What can hang from each mark:
Q_509: Q_494
Q_42: Q_117 Q_152 Q_269 Q_330
Q_847: Q_100 Q_789
Q_117: Q_42 Q_728
Q_242: Q_847
Q_152: Q_42 Q_269
Q_789: Q_242
Q_269: Q_42
Q_750: Q_789
Q_798: Q_494 Q_509 Q_847
Q_330: Q_42 Q_345 Q_728
Q_345: Q_242 Q_750
Q_191: Q_269
Q_728: Q_345
Q_100: Q_494

Every row comes from one small tree of marks. The marks that hang from a mark follow it in brackets, in the order of their numbers. Every link used is in the known rows. Which tree was each row made from?
In the rows, zero is written as 128.
Known rows:
Q_847[Q_100]: [137 129 118  58 113 113 108  75 153 169 107 124 109 163 145 167 115 121
 137 101 138 161 179 137 160 100 119 148 151 126 168 150 165 135 129 105
 110  95 128 129 120]
Q_798[Q_494 Q_509 Q_847[Q_789]]: [136 127 146 193 138  45 106  80 169 134 119 170 127 155 120 160  86 119
  97 133 147 183 154 129 126  88 144  80 170  72 119 114 199 147 150 126
 108 114  89 146 121]
Q_345[Q_242]: [113  99 133 135 117 142 108  74 159 175 106 109  94 174 127 173 150 126
 148 111 129 159 203 120 154 108 141 129 146 106 135 154 182 144 145  91
 108  98 144 114 117]
Q_750[Q_789]: [120 123 134 132 111 122 116  82 162 167 117 121 118 156 123 175 131 127
 141 102 146 128 177 148 134 114 130 141 159 110 127 143 164 140 119  96
 116 100 116 139 114]
Q_269[Q_42[Q_117[Q_728] Q_330]]: [134 123 153  59 123 110 101 103 152 160 133 130  76 150 157 122  96 129
 174 119 131 156 147 142 133 142 175 166  89 146 125 155 184 113  94  87
 175 149 117  84 143]
Q_117[Q_728]: [133 110 131 107 137 123 113  96 159 180 120 119 111 169 158 158 108 141
 131 105 139 147 179 136 160 126 162 136 169 121 154 162 186 116 103 100
 131 121 121  55 130]
Q_330[Q_42[Q_152 Q_269]]: [142 103 110 100 105 128 137  75 141 153  99 102  92 174 151 140 169 148
 124 115 136 157 154 207 135 139 122 137 132 107 131 183 159 111  96 103
 161 124 114 160 138]
Q_330[Q_42 Q_345[Q_242[Q_847]]]: [119  84 127 106  84 110 102  66 132 125  98 129 102 175 126 154 130 141
 169 119 158 161 208 162 134 114 119 128 220  95 127 180 179 122 147 125
 130  89 126 124 139]
Q_191[Q_269[Q_42]]: [130 109 136 103 121 135 108  73 201 182  97 127  71 170 128 149 119 145
 150 105 144 157 168 157 145 113 136 161 153 113 144 174 175 129  87  96
 124 163 129 149 137]
Q_191[Q_269[Q_42[Q_152 Q_330]]]: [142 105 126  76  92 122 107  76 180 166 100 118  54 138 133 124 129 126
 168 123 131 165 124 189 132 120 174 155 118 135 140 174 178 121  74  87
 151 170 126 129 148]
Q_789[Q_242]: [105  96 136 138 122 123 102  81 163 184 101 150  75 175 141 167 138 119
 128  82 133 175 176 123 144 137 134 144 148 132 136 145 165 130 118 107
  99 106 135  84 132]
Q_242[Q_847[Q_100]]: [157 133 113  78  94 107  92  80 141 156 120 127 123 163 161 154 103 116
 142 104 145 165 185 156 136  93 132 134 169 132 170 160 177 120 146 108
 118  94 137  82 121]
Q_330[Q_728]: [142 102 135 121 132 126 132  67 151 171 111 114  97 190 119 170 125 138
 119 100 146 161 162 144 163 117 129 119 199 112 135 173 172 138 109  94
 122 128 128 109 116]
Q_728[Q_345[Q_242 Q_750]]: [113 111 132 167 141 142 153  68 198 185  95 135  88 193 157 172 174 114
 164 134 124 154 194 114 172 119 101 149 147  92 144 145 172 132 120  86
 120  96 130 146 122]
Q_847[Q_789[Q_242]]: [100 112 146 119 121 136  88  80 147 176  97 175  89 188 134 149 113 113
 145  76 137 189 165 120 138 116 139 138 142 128 149 127 177 122 132 106
  92  99 124 122 122]
Q_798[Q_494 Q_847[Q_789]]: [131 131 139 159 150  68  90  99 166 139 113 147 101 161 110 155  85 113
 113 122 152 179 170 135 129  81 135 100 170  90 112 134 195 152 165 114
 104 125 100 137 122]
Q_117[Q_42[Q_152 Q_330] Q_728[Q_345]]: [155 125 126 104 112 107 120 116 166 153 143 127 106 136 173 135 150 113
 158 137 115 144 104 171 136 171 190 138 158 135 179 184 174 109  86 101
 163 107 130  84 156]
Q_42[Q_117 Q_152[Q_269]]: [143 121 109 120 120 114 100 105 137 165 116  81 113 155 175 102 134 125
 128 128 123 175 151 187  87 112 127 177  86 130 138 170 181 101 117  79
 151 128 153 140 145]
Q_789[Q_242[Q_847]]: [125 103 132 163 100 120  90  87 153 171 113 153  91 176 157 152 125 118
 133  88 144 180 181 142 120 128 146 132 162 140 139 154 176 110 139 107
 104 106 142  40 136]
Q_42[Q_117 Q_152 Q_269 Q_330[Q_728]]: [163  99 115  71 117 103 137  69 112 152 132  75  92 157 171 104 147 123
 132 130 130 164 114 192 147 130 168 141  99 139 109 157 152 135 106  61
 176 155 127 136 123]
Q_269[Q_42[Q_330[Q_345 Q_728]]]: [141  90 137  61 105  90 117  63 155 135  99 124  69 168 104 165 115 147
 174 124 150 175 116 150 151 131 145 129 172 118 131 168 162 146  91 115
 142 152  95 150 131]
Q_152[Q_42[Q_330]]: [151 113 146 126 137 109 109  92 136 158  99 119  79 143 146 136 125 114
 140  98 124 162 149 156 138 109 145 139 119 129 129 159 170 124 119  98
 134 120 136  98 138]
Q_42[Q_330[Q_345[Q_242 Q_750] Q_728]]: [124  71 134  92 122 115 138  36 139 171  85 123  92 174 118 160 135 124
 184 134 148 171 151 133 198 107 145 119 201 104 128 141 159 160 113  92
 139 133  85 114 120]
Q_345[Q_750[Q_789]]: [121 122 136 144 120 130 135  75 172 200 102 142 122 168 129 172 132 122
 150 112 154 131 171 155 157 105 116 144 169 109 138 127 160 131 106  90
 137 115  87 123 115]
Q_152[Q_42 Q_269]: [160 128 132 160 153 111  86  95 147 164  85  98 114 161 155 131 129 137
 124 100 125 177 163 169  92  93 112 149 125 107 148 183 171 104 118  99
 122 126 134 123 150]
Q_191[Q_269]: [124  96 126 116 134 133 122  72 178 187 112 112  88 163 145 136 121 136
 127  93 146 147 187 149 165 103 142 158 182 116 142 165 168 142  95  90
 112 138 147 124 130]
Q_798[Q_509]: [135 103 133 165 117 107 133  76 165 168 118 136 124 165 151 164 134 135
 113 115 131 159 164 137 150 124 137 123 157 101 152 139 180 128  93 109
 118  97 132 119 119]
Q_242[Q_847]: [147 112 122 146 107 124 106  95 153 165 125 114 110 169 158 148 119 129
 129 108 146 157 184 159 123 109 139 133 166 128 147 163 187 113 132  98
 121 108 148  60 124]
Q_750[Q_789[Q_242]]: [ 98 114 143 146 101 114  96  72 161 175 102 156  99 159 125 179 138 116
 143  81 145 147 171 129 127 131 139 144 158 125 122 137 150 138 128 105
 100  96 107 110 126]
Q_798[Q_494 Q_509 Q_847]: [140 111 135 216 136  37 120  84 183 139 121 146 110 147 125 172 111 123
  81 142 143 174 162 132 134 111 140  87 177  77 102 134 188 154 133 128
 117 123  99 107 130]
Q_750[Q_789[Q_242[Q_847[Q_100]]]]: [125 140 127 102  67  93  64  60 139 155 109 170 129 157 145 172 107 102
 157  81 156 154 179 147 116 104 137 129 177 137 147 139 153 123 161 113
 100  85 105  86 127]
Q_242[Q_847[Q_100 Q_789]]: [152 149 123  53  92 115  76  77 127 151 120 153 143 174 154 143  80 110
 154  96 151 178 177 156 129  70 134 129 162 126 186 139 189 103 158 105
 111  84 127 121 110]
Q_242[Q_847[Q_100[Q_494] Q_789]]: [135 146 110  99 107 138  92  67 130 156 115 160 138 166 140 157  81  95
 144  88 148 199 171 166 113  74 137 134 155 123 172 143 180 117 154 100
 114  93 108 105 114]
Q_152[Q_42[Q_330] Q_269]: [165 119 135 149 145 106  88  94 130 153  92 105 101 141 163 116 128 124
 146 101 122 174 143 164  90  94 139 151  94 119 146 176 166 114 112  93
 131 118 135 107 152]
Q_330[Q_345[Q_750] Q_728]: [133  85 127  98 138 104 151  55 159 180  84 125 104 191 123 161 115 142
 141 126 159 169 148 155 195 116 110 131 229 104 146 150 161 139  91 109
 142 152  81 123 121]
Q_509[Q_494]: [105  99 131 140 130 110 136  84 157 181 125 112 102 168 128 162 126 154
 118  96 143 148 185 146 135 130 121 136 125 121 164 157 170 131 116 105
 124 137 129 137 118]
Q_798[Q_494 Q_509 Q_847[Q_100 Q_789]]: [147 150 137 130 124  27  88  65 155 124 115 180 146 150 121 168  72 104
 105 131 146 192 155 130 142  69 134  80 173  77 138 111 191 151 162 133
 104  97  77 167 117]
Q_152[Q_42[Q_117]]: [139 124 149 119 151 106 102  99 132 167 116 109  88 156 156 118 115 119
 119 104 124 171 175 166 135 112 110 166 115 130 109 159 175 113 134  96
 150 137 151 127 139]
Q_117[Q_42[Q_330[Q_345]] Q_728]: [137  95 133  61 117  92 102 102 143 156 133 126 119 128 148 137 111 138
 167 122 140 149 126 151 164 152 200 131 199 133 177 162 158 139  97 121
 153 114 100  67 151]
Q_345[Q_242[Q_847[Q_100]] Q_750]: [141 127 122 101  94 127  98  56 150 187  97 142 129 179 152 163 127 104
 169 125 144 173 204 146 162  78 125 126 171 116 170 140 178 120 159  92
 130  98 112  74 116]
Q_789[Q_242[Q_847[Q_100]]]: [131 125 122  95  87 105  73  70 140 163 107 163 105 168 161 158 111 104
 144  84 144 188 180 137 132 111 135 135 162 147 166 149 167 112 153 116
  99  92 131  60 134]
Q_789[Q_242[Q_847[Q_100[Q_494]]]]: [112 123 109 135  99 126  88  61 146 171 105 173 104 156 146 177 113  89
 135  79 141 209 175 149 118 112 138 142 155 142 152 155 158 128 149 111
 104 101 114  38 136]
Q_728[Q_345[Q_242[Q_847[Q_100]] Q_750]]: [141 136 119 120 106 119 120  57 174 165  99 148 120 183 176 167 144  98
 179 137 135 164 201 132 159  94 102 142 165 103 171 149 173 121 154  97
 121  82 126 120 122]
Q_242[Q_847[Q_789]]: [143 127 133 121 105 136  92  93 138 158 124 139 127 182 151 133  96 121
 144  96 149 171 179 159 116  87 144 125 165 121 164 145 199 102 145  96
 115  98 139  99 111]
Q_798[Q_509[Q_494] Q_847]: [116  93 134 197 124  44 136  66 168 157 125 150 130 151 133 172 121 153
  99 121 154 157 174 136 136 131 137  80 149  87 147 152 180 143 118 121
 128 130 116 146 119]

Write each row's tree:
[146  96 127 101 105 129 139  66 131 148  99 123  83 189 104 160 137 137
 117 105 150 162 145 199 145 130 111 122 216 104 125 200 180 110  90 105
 159 131 117 132 136] -> Q_330[Q_42[Q_152] Q_728]
[158 117 141  99 151  92 110  88 121 156 120  88  87 139 191  91 139 123
 135 109 118 166 147 172 135 116 149 160  54 139 102 147 144 134 127  80
 164 141 136 140 136] -> Q_152[Q_42[Q_117 Q_269 Q_330]]
[106 125 135 175 123 131 142  60 196 174  99 140 113 177 139 186 173 112
 179 133 138 127 191 124 155 112 103 143 159  81 127 133 157 144 128  86
 120  88 105 174 118] -> Q_728[Q_345[Q_242 Q_750[Q_789]]]
[ 91 135 121  96 121 140  90  55 139 175  89 194 102 172 124 173 101  85
 144  65 134 219 157 127 135 100 133 146 133 128 160 130 158 137 141 109
  92  95  96 123 122] -> Q_847[Q_100[Q_494] Q_789[Q_242]]
[111 106 142 175 123  54 122  63 152 153 121 172 148 164 129 157  94 145
 112 114 157 169 165 135 126 109 141  78 143  80 162 134 192 135 132 120
 123 118 106 186 108] -> Q_798[Q_509[Q_494] Q_847[Q_789]]
[128 120 140 143 111 154  96  69 147 189 102 156 130 198 143 141 115 109
 174 116 147 178 195 150 142  73 140 117 165 104 159 125 202 106 160  79
 125 101 111  95 108] -> Q_345[Q_242[Q_847[Q_789]] Q_750]
[140 131 135  61 111 108  94 112 162 168 125 117  90 162 153 129 110 134
 151 139 124 169 140 184 121 143 161 157 103 139 127 168 200  80  98  93
 186 169 117  95 145] -> Q_269[Q_42[Q_117[Q_728] Q_152]]
[116 117 135 172  79 111  78  81 151 165 114 160 116 161 143 164 125 116
 148  85 154 148 179 150 103 120 148 128 178 131 125 142 163 119 147 105
 106  95 116  69 131] -> Q_750[Q_789[Q_242[Q_847]]]
[135 113 127 178 107 128 114  81 175 144 121 117 101 178 166 160 158 118
 160 129 129 153 206 125 128 115 126 133 161 103 138 171 187 122 156  93
 105  79 168 114 126] -> Q_728[Q_345[Q_242[Q_847]]]
[152 124 138 111 157 101 108  90 135 164 110  84 101 160 181 106 137 134
 116 111 121 166 170 177 135 115 120 159  83 121 108 154 151 121 134  88
 157 148 137 154 134] -> Q_152[Q_42[Q_117 Q_269]]
[117 127 136 202 103 116 122  72 189 176 101 182 109 177 171 167 143 103
 167 108 150 144 173 145 122 133 109 149 176 118 134 132 155 109 124 101
 117  97 101  97 134] -> Q_728[Q_345[Q_750[Q_789[Q_242[Q_847]]]]]
[133 105 131 167 109 142 112  74 163 194 103 131 117 185 148 156 142 118
 161 126 144 162 204 151 152  95 134 123 172 108 147 147 187 115 149  84
 134 109 120  55 118] -> Q_345[Q_242[Q_847] Q_750]
[170 123 119 114 108 113  85 116 136 170 130 107 138 127 167 115 134 125
 157 128 125 163 103 191  92 138 206 131 140 134 196 195 176 103  91  88
 168 120 110  48 165] -> Q_117[Q_42[Q_152[Q_269] Q_330] Q_728]
[106 140 114 144  82 115  79  52 144 163 110 179 128 144 127 188 111  86
 149  76 150 182 173 156 100 106 141 139 170 133 138 140 142 136 153 108
 106  93  88  65 131] -> Q_750[Q_789[Q_242[Q_847[Q_100[Q_494]]]]]
[164 124 127 118 139 111 131  98 168 158 144 110 120 148 199 133 160 138
 161 126 122 133 123 145 149 171 188 135 136 120 175 173 138 141  92  92
 152 106 114 111 144] -> Q_117[Q_42[Q_269 Q_330] Q_728[Q_345]]
[138 101 132  77 112 122 139  72 111 147 119 119  77 185 119 130 128 126
 116 110 149 165 149 202 141 135 103 149 189 118 108 194 178 107  96  92
 181 138 133 148 139] -> Q_330[Q_42[Q_117 Q_152] Q_728]
[180 113 119 126 105 116 104  90 124 161 122 100 127 149 128 130 150 123
 142 125 135 177  88 199  94 130 173 116 169 124 179 206 160 123  97  81
 155 126 115 110 150] -> Q_117[Q_42[Q_152[Q_269] Q_330[Q_728]]]
[148 138 151 119 172  88 113 106 157 151 128 118  91 163 193 116 114 122
 132 121 117 156 170 147 140 135 120 170 131 120 118 168 178  94 115 101
 158 133 148 115 153] -> Q_152[Q_42[Q_117[Q_728[Q_345]]]]
[155 116 144 125 131 123 163  60 195 165  97 155  59 194 131 170 144 124
 178 133 139 165 117 142 159 141 106 150 149 112 141 166 165 130  67  90
 153 148  97 153 130] -> Q_269[Q_42[Q_330[Q_728[Q_345[Q_750]]]]]
[114 117 140 116 145 114 115  87 164 156 137 111  95 176 185 140 139 121
 159 129 117 144 205 106 156 136 141 163 132 107 121 158 184 125 138  83
 141 101 158 123 134] -> Q_42[Q_117[Q_728[Q_345[Q_242]]]]
[112 133 136  52 108 116  72  64 133 168  92 187 107 181 140 154  94 100
 154  73 137 195 162 117 150  99 129 142 140 133 172 126 168 127 147 115
  89  85 110 144 119] -> Q_847[Q_100 Q_789[Q_242]]
[125 134 117 133 125  79 109  44 149 145 107 197 154 147 127 179  89  95
 121 111 150 205 152 135 143  78 143  96 157  80 151 128 176 154 138 118
 114  91  88 158 115] -> Q_798[Q_509 Q_847[Q_100[Q_494] Q_789]]
[116 119 139 178  92 121 100  73 160 195 100 179 120 172 147 163 126 108
 157  94 160 154 175 159 123 119 131 131 184 129 134 128 157 110 128  99
 123 113  85  54 130] -> Q_345[Q_750[Q_789[Q_242[Q_847]]]]
[123 142 144 132 147 104 145  89 180 181 130 144 123 166 180 139 118 116
 162 130 144 117 174 142 157 132 117 177 154 111 124 129 162 114  96  84
 165 122  96 129 131] -> Q_42[Q_117[Q_728[Q_345[Q_750[Q_789]]]]]
[127 106 142  25 118  78  98  97 148 138 122 127  78 142 160 118  86 141
 188 134 139 162 139 142 146 141 173 172 115 140 126 149 176 121  96 112
 174 156 102 110 148] -> Q_269[Q_42[Q_117[Q_728] Q_330[Q_345]]]
[117 142 113 109  99 150  76  52 130 156 109 157 139 170 129 166 102  86
 166  96 140 204 194 144 119  63 147 120 152 110 163 141 186 131 187  91
 106  86 115 103 110] -> Q_345[Q_242[Q_847[Q_100[Q_494] Q_789]]]
[122 128 134 108 111  37 104  48 139 147 114 185 164 158 132 166  80 133
 122 109 158 180 164 130 139  91 128  77 143  85 184 129 181 141 148 129
 116 109  94 208 106] -> Q_798[Q_509[Q_494] Q_847[Q_100 Q_789]]
[163 112 113 144 123 119 143  69 148 122  94 112  94 193 139 145 156 141
 129 120 141 162 136 192  97 133  77 149 189  84 143 224 169  97  81 102
 144 113 132 194 156] -> Q_330[Q_42[Q_152[Q_269]] Q_728[Q_345]]
[156 107 128 106 149 101 158  63 143 138 139  91  79 174 193 115 154 127
 144 123 129 146 141 141 157 139 130 162 106 120 112 155 135 156 103  65
 149 126 142 186 122] -> Q_42[Q_117 Q_269 Q_330[Q_728[Q_345]]]
[153  93 105  62  92  92 114  94 142 149 124  89 115 125 164 118 165 135
 159 147 128 167  92 202 141 151 193 132 136 134 165 163 138 143 104 108
 160 127  96 148 144] -> Q_117[Q_42[Q_152 Q_269 Q_330[Q_345]]]
[167 134 113 116 126 109 123 108 181 164 135  97 128 156 195 137 173 143
 136 144 114 150 118 186 136 170 174 125 148 113 177 186 159 105  96  98
 164 128 112 130 148] -> Q_117[Q_42[Q_152 Q_269] Q_728[Q_345]]
[127 129 133 196 102 126 127  65 187 165 113 145 130 175 155 173 162 107
 183 136 145 128 200 144 131 101 113 132 177  91 130 142 170 124 149  83
 126  85 111 125 118] -> Q_728[Q_345[Q_242[Q_847] Q_750[Q_789]]]
[158 114 143 143 139 126 167  75 172 182 123 148  97 175 136 157 156 111
 157 126 141 152 111 152 173 151 126 133 203 116 174 172 146 144  79  87
 155 115 106 132 137] -> Q_117[Q_42[Q_330[Q_728[Q_345[Q_750]]]]]
[147 130 155  99 163  97  93 105 131 173 120 111 106 156 170 115  94 128
 124 107 124 160 174 162 143 121 143 155 134 130 117 162 184  94 124  98
 165 151 133  69 146] -> Q_152[Q_42[Q_117[Q_728]]]
[159 127 110 144 107 127  91 111 153 176 112  97 137 148 145 130 157 130
 133 128 125 178 123 200  81 132 152 140 144 121 191 199 173 106 108  96
 144 114 131 124 154] -> Q_117[Q_42[Q_152[Q_269]]]
[152 119 129 122 115 123  96  94 165 155  97 119  85 157 143 141 134 139
 174 113 130 170 137 152  81 114 145 161  75 123 155 176 171 124  91  92
 130 122 119 136 143] -> Q_152[Q_269[Q_42[Q_330]]]
[136 121 134  52 116 112  93  91 177 179 119 114  82 153 160 104  95 138
 151 128 134 162 149 192 138 130 171 171 136 134 129 178 196  91  83  85
 183 200 123 111 156] -> Q_191[Q_269[Q_42[Q_117[Q_728] Q_152]]]
[131 118 146  63 134 116  94  87 180 183 125 123  84 164 159 113  85 144
 154 110 146 149 176 157 149 124 160 176 145 128 131 170 182 112  83  87
 163 189 123 109 150] -> Q_191[Q_269[Q_42[Q_117[Q_728]]]]
[129 120 137 135  96 141  76  76 135 160 118 136 128 188 141 147 116 115
 165 106 143 176 200 143 119  82 154 110 161 109 151 143 206 114 176  86
 107  87 141 105 108] -> Q_345[Q_242[Q_847[Q_789]]]
[167 124 114  93 115 117 100 106 153 184 131  93 141 152 173 136 153 148
 128 131 125 156 122 202 140 158 197 114 155 124 175 181 164 107 105  96
 173 144  98  82 142] -> Q_117[Q_42[Q_152 Q_269] Q_728]
[161 122 153 121 160  88 138  77 134 134 127 115  68 161 160 117 126 106
 138 113 124 161 135 148 143 126 110 158 133 124 104 171 159 127 115  86
 155 132 156 161 143] -> Q_152[Q_42[Q_117 Q_330[Q_728[Q_345]]]]
[125 116 144  81 127 126 104  80 185 182 120 121  67 164 142 117 109 135
 149 109 145 161 178 162 142 115 125 190 122 129 125 165 173 127  97  84
 147 171 143 165 140] -> Q_191[Q_269[Q_42[Q_117]]]
[127 114 124 131 111  30 122  48 153 149 119 161 148 143 137 178 104 137
 108 120 153 166 174 132 150 114 125  87 147  91 169 149 168 151 131 131
 124 116 106 167 118] -> Q_798[Q_509[Q_494] Q_847[Q_100]]
[164 112 134 121 144 102 113  82 132 155 102  92  91 141 178 124 149 132
 139 103 120 162 139 169 137 114 154 135  86 124 124 155 146 138 120  89
 141 134 122 123 133] -> Q_152[Q_42[Q_269 Q_330]]
[138  77 129  90 129  99 154  52 145 169  94 130  91 171 131 151 115 132
 163 126 154 162 127 149 195 114 136 133 208 118 140 144 154 151  81 103
 145 145  79 106 125] -> Q_42[Q_330[Q_345[Q_750] Q_728]]
[151  87 106  91 106  95 118  65 119 122  79 104 108 178 119 137 130 159
 137 123 155 176 129 208 112 119 104 136 218  88 138 213 164 106  85 120
 153 137  97 175 153] -> Q_330[Q_42[Q_152[Q_269]] Q_345 Q_728]
[145 132 138 130 141 119 123 111 184 168 138 131 119 165 163 161 142 134
 141 118 128 140 152 138 151 164 151 141 194 111 182 182 168 116  99 109
 137 101 132 103 150] -> Q_117[Q_42 Q_728[Q_345]]
[143  82 121  53 132  79 135  57 114 136 127  80  99 160 171 110 126 143
 148 126 147 160 131 155 171 125 153 151 135 127 105 144 135 166 109  88
 156 152 110 173 124] -> Q_42[Q_117 Q_269 Q_330[Q_345 Q_728]]
[155  88 119  70  90  92 117  83 130 146 124 108 102 139 111 140 137 125
 152 137 142 172  83 196 152 148 176 113 217 133 160 182 160 141  98 111
 162 137 104 121 145] -> Q_117[Q_42[Q_152 Q_330[Q_345 Q_728]]]
[136 120 133  66  92 110 108 104 152 155 123 119  57 143 140 117 131 112
 164 137 121 174 121 182 110 136 156 169  58 154 120 158 188 112 100  85
 176 148 138 136 142] -> Q_269[Q_42[Q_117 Q_152 Q_330]]
[105 128 144 163 131 112 128  73 192 189  97 183 107 175 168 176 133 114
 166 105 143 133 163 120 157 150 131 151 180 111 135 130 151 114  96 104
 127 115  73  84 141] -> Q_117[Q_728[Q_345[Q_750[Q_789[Q_242]]]]]
